Each row was made from one small tree. Brackets hold a mark, then the marks that hang from it, in alphabetical order. Every link used is in the known rows. Write each row's tree.
In the rows, zero is written as 128.
Known rows:
(B (D J (S Y) X)): [152 139 162 165 134  81  97 142 126  94 116 114 111 113 182 119 129 122
 108 122  99 139 147 142 124  80 116 195 142]
(A (K (D T) P)): [103 134  83 126  77  98 166 155  49 157 139 167 173 134 148 108  97 188
 107 108 163 131 168 178 148 122 173  63 144]
(J (D S U X) T (Z M)): [135 114 140 108 165 169  88  96 175 122 134 121 108 120 107 115 150  90
 172 111 124 131 101  51  47 152  97 138 165]
(B (D (J Z) (S Y) X)): [146 129 166 165 141  88 100 140 130 100 115 123 107 121 163 126 120 122
 116 130 100 136 127 141 121  78 118 198 129]
(D T): [135 165 113 139 136 113 146 139 129 135 130 137 148 125 133 107 122 130
 135 127 128 134 141 157 172 122 149 125 121]
(L (Z (J (D U X) T) M)): [ 96  82 126  68 148 194 140  99 160 113 132  91 119 112  58 192 142  98
 141 163 154 133 101  68 112 199  92  85 124]
(D S (T (J Z)) X): [199 126 176 153 158 106 127 140 139 113  95 119 107  92 122 108 135  95
 128 110  83 154  97 111 111  83 121 156 120]
(Z (J (T (D X))) M): [107 111 146  76 162 176 148  93 152 128 153  96 127 104  85 163 151 100
 135 151 154 115 119  91  94 187 111 103 115]
(Z M): [ 89 173  85 104 138 125 140 119 130 172 143 139 144 140  88 171 111  96
 141 157 148 114 150 149 183 149 135 111 134]
(B (D (J Z) S T U X)): [186 105 182 166 139  90 100 160 141  68 112 105  94 122 164  85 141 122
 118 117  62 125  72 119  97  91 113 168 114]
(D (J Z) T U): [183  99 145 149 132 121 134 167 146 109 109 129 108 157  95  98 119 129
 149 108  96 123  42 133 134 114 156 132  85]
(Z (J (T (D U X))) M): [115 106 147  79 153 174 141  98 155 124 155  93 116 110  93 156 161 107
 135 148 144 110 110  87  91 191 108  98 116]
(G S): [113 176  73 151 121  98 138 109 128 173 133 172 141 144 170 149 112 140
 142 145 128 142 193 192 208  95 152 166 137]
(A (K (D S (T J) U))): [126 155 108 142  79 106 142 141  86 150 122 153 137 138 149 105 117 153
 111 107 113 128 156 152 134 110 142  80 142]
(B (D (J Z) (S Y) T X)): [165 111 186 175 146  85  99 152 135  79 114 115 106 115 158  98 126 122
 121 115  90 140  97 128 107  73 119 191 120]
(A K): [ 97 176  72 108  99 103 154 122  84 177 135 167 155 137 148 143 106 156
 116 120 165 129 189 179 166 136 156 112 136]
(J (T D) Z): [114 151 123 112 158 170 147 102 156 141 150 157 152 119 118 122 128 117
 158 119 149 119 125 130 106 142 142 150 129]
(L (Z (J D T))): [ 97 112 111  76 144 200 154  89 153 121 124 109 140 103  80 190 130 112
 136 167 164 144 141  98 131 187 107 105 122]
(J (D U) T (Z M)): [104 110 110  94 157 193 109  89 171 129 150 133 130 138  83 128 139 102
 183 121 151 114 105  76  72 176 123 125 146]
(B D): [104 166 108 135 130 113 127 121 120 114 142 131 145 124 171 132 125 134
 115 153 120 113 175 174 162 125 133 156 129]
(K A P): [ 94 140  60 106  76 102 148 120  61 185 135 174 185 135 162 139 111 183
  97 133 204 109 189 202 187 136 159 114 120]
(D (J (Z M)) S T U X): [218  96 189 159 147  89 102 176 156 103  94 107  74 133 104  91 135  95
 139 101  61 139  19  84  93  90 112 139 113]
(J D Z): [ 98 156  87 116 150 162 124  99 143 147 134 147 143 145 112 147 105 122
 151 139 152 132 164 131 130 145 144 163 132]
(S Y): [ 91 182 100 156 102 100 118 127 120 171 139 155 130 145 164 145 126 159
 134 138 158 138 199 177 199 105 148 159 153]
(L Z): [ 93 156  86 102 126 147 156 123 133 151 120 138 145 127  94 187 108 114
 130 167 148 139 146 147 197 150 123 110 129]
(J (T (D S U X)) (Z M)): [131 133 148 112 156 154 118 111 169 136 149 137 119 119 111 119 149  95
 159 118 120 113  85  89  77 145 109 134 145]
(B (D (J Z) T U X)): [170  78 175 160 144  98 114 167 136  56 123 101 102 140 149  82 136 139
 124 105  81 118  60 128 104 102 134 159  94]

Which tree is each row?
[125 105 145  79 157 179 114  83 163 121 139  84 105 101  97 155 164  94
 140 150 138 126 126  56  67 190  89 105 140] | (Z (J (D S U X) T) M)
[125  75 114 151  66  88 137 175  53 134 116 139 152 175 157  87 104 201
  85  85 154 115 126 168 142  93 157  74 112] | (K A (D J U X) P)
[138 121 134 106 142 170 148 110 144 119 140 133 133 114  92 156 130  88
 135 118 125 104 109 131 101 145 146 169 111] | (T D (J (Z M)))
[100 131  85 124  83  89 162 157  44 158 136 160 164 139 158 116  98 192
  99 103 163 135 178 175 144 117 169  70 149] | (A (K (D X) P))
[134  58 131 156  65  98 139 169  56 115 122 133 150 155 160  67 128 203
  90  81 141 112 115 156 130  98 155  60 107] | (K A (D (T J) U X) P)
[176 145 163 161 114  99  95 155 148 112 126 122  90 129 189  97 153 132
 115  92  89 132 115 118  95 100 116 192 156] | (T (D (J Z) (S Y) U X))
[158 135 158 169 101 102  91 132 136  86 127 119 103 105 193  99 166 133
 118 136  74 116 133 139 123 102 113 168 143] | (B (D (S Y) (T J) U))
[ 71 135  71 137  64 107 153 138  47 177 134 171 191 160 155 118  91 194
  90 127 184 110 192 199 185 108 160  68 125] | (K A D P)
[ 71 162  89 158  68 113 126 132  93 169 129 152 150 196 159 103 111 173
 101 120 137 101 176 177 187 104 132  75 114] | (K A (D U))
[104 123 121 101 126 172 136 102 148 126 118 110 124 105  99 187 132 118
 125 175 148 150 146 102 145 166 100 120 129] | (L (Z (J (D (S Y) T))))
[131 109 124 158 111  94 158 184  70 118 131 132 160 130 150  80 108 181
 109 109 131 143 139 157 148  96 166  67 143] | (K (D T X) P)
[ 97 120 113  80 142 185 167  99 146 136 122 117 139 106  74 197 126 114
 132 179 159 139 132 118 158 176 112  94 109] | (L (Z (J T)))
[133 108 146  96 147 155 111 105 155 116 134  79  97 112 102 150 158 100
 128 156 120 125 117  67  88 180  94 107 127] | (Z (J (D S T U X)) M)
[ 86  99 116  71 148 180 145 103 148 124 128  94 123 118  55 209 124  96
 130 176 157 137 118  86 138 191  97  96 117] | (L (Z (J (D X)) M))
[191 128 184 174 133  86 106 145 133 110 102 116  98  91 158  98 153 116
 124  97  95 163 128 114 119  69 119 170 147] | (D (S Y) (T J) X)
[ 92 138 111  98 169 169 148  97 153 168 144 157 148 133  54 158 109  94
 177 146 162 116 104 123 133 148 139 115 116] | (J T (Z M))
[ 93 181 113 167  88 104 126 125  99 167 115 156 163 159 150  93 102 142
 100 122 130 121 176 163 175  81 118  89 120] | (K A (D S T))
[151 126 148 161 131 121  77 131 156 114 123 125  89 136 161  91 149 138
 147 108 102 146 119  86  88 112 112 170 156] | (J (D (S Y) T U X) Z)
[146 118 142 132 150 134  86 126 163 116 127 115  96 135 113 109 141 100
 153 120  99 131  88  67  77 138 103 141 146] | (J (D S T U X) (Z M))
[130 131 111 115 157 135 151 134 135 155 115 144 137 152  52 170  80  92
 148 138 143 126  94 149 159 121 157 148  93] | (D (J (Z M)))
[142 107 140 112 140 155 129 114 143 101 129  86 107 119 143 124 158 147
 119 137 127 135 143 100 102 167 122 123 113] | (Z (J (D T U X)))
[166 120 173 155 150 104 114 133 133  77 117 111 115  95 159 104 140 109
 115 127  79 129 114 129 106  93 115 172 120] | (B (D S (T (J Z)) X))
[178 144 157 139 130 109 107 152 152 112 127 116  98 126 159 107 146 105
 117 100  83 122  95 108  88 119 111 172 146] | (T (D (J (Z M)) S U X))
